(in the rows, 128 means zero)
Known rows, with every step that occurs:
viruk, komor, param, sabiz, manum, tazor: [158 105 145 104 185 135 119 153 104 171 102 105 139 163 135 141  75 143
 125 140 114 137 103 129  99  74  87 103 205 126]
sabiz, kemag: [174 123 126 140 191 126 135 149 116 139 119 136 148 134 138 102 118 145
  87 151 117 136  97 161 109  76 115  92 162 127]
param, komor: [162 136 136 153 176 112 113 147 114 159 123 130 124 134 113 106 102 177
  96 142 130 131  77 154 132  76 123  94 186 135]
togez, bivod, manum, komor, param, sabiz, viruk: [126  97 143 129 159 155  92 122 134 164 128  95 187 125 111 140  78 196
 134 138 133 108 126 132 108  35  86  90 227 139]
ranid, togez, bivod, manum: [116 144 116 167 170 128 127 155 140 134 130 143 121  96 115 107 113 161
  98 100 145 121 100 141 128  78 126  98 185 127]
raru, manum, bivod: [184 119 125 141 182 140 129 142 140 135 148 126 154 119 150 108  99 182
  98 124 125 138  94 160 140  73 124  91 192 127]
ranid, togez: [156 143 106 157 178 101 129 165 116 133 106 140 111 138 117 100 113 162
 100 124 132 139  94 147 144  89 122  94 174 117]
luzi, ranid, togez, bivod, manum: [123 127 111 176 181 144 129 131 131 132 137 133 117  85 109 111 107 167
 117  82 156 117  95 150 109  72 132  93 206 124]
raru, manum, tazor: [177 129 144 118 194 128 113 132 141 129 114 137 173 116 146  97  88 171
 130 129 138 146 109 152 121  94 126  87 199 128]
komor, param, sabiz, manum: [172 108 133 126 168 121 112 127  91 161 123 113 106 186 118 117  96 156
 108 153 106 146 105 140 119  76 100  87 201 125]
kopi, sabiz, viruk: [183 103 121 162 190 119  89 153 109 130 127 124 164 127 105 109 108 167
  98 132 101 114 102 132 105  78 100 102 196 120]
togez, bivod, manum, sabiz: [137 129 140 132 161 166 128 146 125 141 142 122 158  99 124 114 114 153
  92 118 144 130  93 142 103  94 120  88 184 128]
viruk, komor, manum, sabiz, param: [145 112 136 107 153 118 148 183  98 187 110  87 176 128 142 131  95 158
  72 126 124 140 102 118 124  90  84  96 165 135]
kopi, sabiz: [164 122 103 153 190 111 101 151 113 134 138 131 141 118 110 104 116 140
  79 129 117 127  78 150 121  89 110  97 185 121]
togez, bivod: [151 120 143 158 182 128 127 141 127 149 138 126 144 127 125  94 124 154
  95 127 119 119  82 149 120  72 114  95 169 131]
manum, tazor: [170 125 140 129 199 126 125 158 123 127 103 132 168 135 132 107 100 143
 121 138 129 139  94 151 107  87 105  89 184 131]
kemag, sabiz, param, komor, manum: [152 123 130 130 156  91 105 156  98 166 123  91 116 138 125 118 110 185
  79 128 110 135 117 128 131  57  86  92 204 154]
komor, manum, sabiz, kemag: [168 124 114 101 163 123 167 148  93 141 102 104 171 134 138 122 116 136
  91 154 123 154 108 148  96  82  98  79 164 122]
ranid, togez, bivod, manum, sabiz, param, komor: [137 141 122 141 131 166 119 162 118 149 125 121 147  92 124 113  98 183
 113 119 158 127 122 106 111  94 132  99 200 164]
manum, sabiz, viruk, komor, param: [142 105 149 104 159 147 126 176  99 171 101  89 153 147 119 133  90 177
  96 124 124 123  98 132  96  75  80  99 168 116]
param, sabiz: [180 113 129 148 199 111 122 138 104 158 123 129 135 150 129 119 107 150
  94 155 123 143  87 138 150  85 120  94 202 122]
kemag, sabiz, viruk, komor, manum: [134 107 142 134 186  90 118 171 111 170 117  84 129 138 126 139 110 185
  74 112  93 122 111 131 116  50  70 112 197 110]
ranid, togez, bivod, manum, tazor: [127 141 123 146 180 141 130 160 145 113 108 140 150  90 126 114  97 147
 129 104 150 126 113 136 105  78 118  96 195 138]
param, komor, viruk: [161 139 153 156 179 119 132 157 124 161 120 114 122 128 114 115  91 184
 103 132 137 142  78 170 145  64 124  93 195 139]
viruk, komor, manum, sabiz: [136 124 128 109 168 111 156 170 105 177 107  88 156 124 133 139 101 148
  75 125 129 147  81 137 123  87  92  96 168 108]
luzi, ranid, togez, bivod: [151 124 116 172 183 128 135 125 116 137 122 126 121 113 113 102 125 159
 126  99 138 119  89 150 108  71 126  95 190 122]
viruk, komor, manum, bivod, togez: [120  93 112 155 191 105 175 212 127 191 130  95 142 116 127 136  92 158
  57  85 123 121  78 142 133  68  93  95 164 108]
sabiz, manum, komor, viruk: [170 128 158 147 162 132 114 138 132 152 129 108 170 165 123 106 104 181
 132 134 100 147 115 171 112  62  98  94 192 122]

Rows:
[154  98 112 166 195 133 150 193 122 147 141 127 136 133 123 110 108 161
  77 102 128 123  84 152 130  83 117  87 172 121]
manum, bivod, togez
[140 105 147 146 180  92 130 174 114 183 104  94 161 135 123 127  87 184
  84 118 103 119  97 129 125  60  80 106 179 109]
sabiz, viruk, komor, manum
[176 123 129 150 166 133  93 137 131 138 143 104 176 138 111 123 107 166
 122 131  97 140 110 164 100  70  92 101 206 118]
kopi, sabiz, manum, komor, viruk
[113 148 112 159 154 137 114 146 154 138 129 130 166  94 117 121 110 177
 118 106 147 120 112 148 121  64 114  98 193 127]
ranid, togez, bivod, manum, komor
[152  65 118 159 205 108 162 195 109 198 116  84 164 134 133 149  75 177
  82 108 112 116 105 109 135  56  92 107 209 112]
param, sabiz, viruk, komor, manum, bivod, togez
[182  82 113 169 197 139 137 163 105 159 145 124 130 169 129 114 103 160
  99 126 101 135 108 127 118  89 123  97 208 113]
param, sabiz, manum, bivod, togez
[158 133 149 139 174 124 128 148 137 155 122 107 177 135 121 122 104 176
 115 135 127 142  95 180 138  58 104  87 190 127]
manum, komor, viruk
[127 137 147 144 171 140 119 155 155 146 131 114 177 107 118 129  86 185
 108 119 144 141 101 181 138  60 109  84 202 128]
bivod, manum, komor, viruk
[168 122 136 147 180 115  92 143 110 133 145 123  97 172 125  98 135 167
  89 127  80 140 113 149 102  82 104 101 193 112]
kemag, sabiz, manum
[183 119 139 119 159 146 124 163  96 149 123 115 174 147 136 102 112 159
  92 144 127 145 111 127 120 105 108  87 170 148]
manum, sabiz, param
[166  94 146 120 205 102 136 159 109 175  82  90 192 138 141 153  71 161
 126 143 116 133 117 105 114  56  79 110 223 121]
param, sabiz, viruk, komor, manum, tazor
[164 125 139 140 168 118  87 155 105 157 138 113 111 140 127 109 116 188
  84 136 115 128 111 136 127  70 106 101 201 161]
kemag, sabiz, param, komor
[162  93 126 131 173 147 134 165 103 178 136  98 123 168 134 147  87 153
  89 132 102 132  89 138 116  54  84 107 201 127]
viruk, komor, param, sabiz, manum, bivod
[163 111 114 102 175 131 126 121 107 158 108 103 168 154 130 133 101 153
 116 172 131 135 110 158 110  48  92  84 192 136]
manum, komor, param, sabiz, kemag
[160 118 129 100 169 121 102 106 130 167 123 104 161 139 130 123  78 192
 129 155 144 141 114 158 146  63 113  81 219 127]
raru, manum, komor, param, sabiz
[146 137 127 144 165  85 130 147 108 167 110 107 126 129 111 118  95 174
  92 135 128 140  84 150 136  68 101  86 189 132]
param, komor, manum
[155 132 121 115 170 163 141 152 116 132 125 132 166 107 138 120 110 145
  85 141 145 146 109 155  91  98 123  84 174 124]
bivod, manum, sabiz, kemag
[150 112 123 158 161 173 127 134 111 124 118 115 159  98 109 122 107 188
 141  91 152 120 123 124  75  77 121  97 215 119]
luzi, ranid, togez, bivod, manum, sabiz, viruk
[175 111 112 148 176 121  90 162 105 143 139 124 165 121 119  99 112 146
  77 132 113 123  98 127 123  91 102  97 182 145]
kopi, sabiz, param
[145 104 125 109 192 124 146 151 102 188 113 105 127 138 140 137  96 139
  79 153 129 127  85 144 122  60 104 100 179 127]
viruk, komor, param, sabiz, kemag
[141  96 103 156 187 105 168 192 117 159 125 106 142 128 122 114 101 157
  72  97 127 130  91 149 136  72  97  80 174 116]
komor, manum, bivod, togez
[128 101 149 123 179 116 100 176 109 168 119  89 105 152 117 132 104 190
  73 109 106 112 103 145 108  44  70 108 185 116]
kemag, sabiz, viruk, komor, param
[153 116 119 112 170 121 114 126 110 165 116 101 156 160 116 133  90 164
 114 161 136 138  98 155 136  54  92  81 201 132]
manum, komor, param, sabiz
[181 119 115 160 177 120  87 144 109 131 144 129 138 143 111 102 118 143
  91 130  90 133  97 138  97  98 104 102 190 112]
kopi, sabiz, manum
[165 112 112 134 152 112 120 172 102 150 137  81 132 134 137 133 108 183
  78 118 108 133 112 133 125  40  73  94 213 169]
kemag, sabiz, param, komor, manum, bivod
[188 116 133 144 173 126  95 117 115 160 130 115 172 176 130 120 108 169
 131 164  97 145 117 136 115  76 109 102 215 118]
param, sabiz, manum, komor
[145 131 117 151 141 179 124 135 109 147 127 110 142  81 116 117  99 189
 130  97 171 121 116 117  88  84 135  95 216 162]
luzi, ranid, togez, bivod, manum, sabiz, param, komor
[157 112 123 124 187 115 123 137  95 161 117 115 116 161 117 122  96 148
  90 150 133 141  86 148 145  71 105  82 196 133]
komor, param, sabiz
[206 101 121 156 185 144 125 138 102 138 142 119 147 171 139 125 109 150
 110 151  91 145 104 133 119  74 109 101 218 131]
param, sabiz, manum, bivod
[194 111 136 152 185 121 111 123  99 156 132 127 128 179 130 109 107 155
 109 159  97 148 105 130 124  87 121  98 207 117]
param, sabiz, manum
[175 121 138 126 151 117 130 148  90 157  94  92 167 144 111 129  90 198
 119 147 123 142 114 124 103  72  94  88 198 126]
param, komor, manum, sabiz, viruk
[152  94 136 148 176 120 150 191 118 167 115  85 178 131 135 149  89 177
  83 112 100 117  96 132 117  40  68 108 185 122]
sabiz, viruk, komor, manum, bivod
[184 126 123 115 177 150 149 151 100 134 115 122 168 136 141 111 126 139
  95 159 127 149 102 152  92  96 117  87 160 123]
manum, sabiz, kemag
[169  96 134 121 168 126  97 129 106 163 103  92 180 172 113 135  83 193
 132 160 119 125 124 136 120  44  80  90 212 130]
manum, komor, param, sabiz, viruk
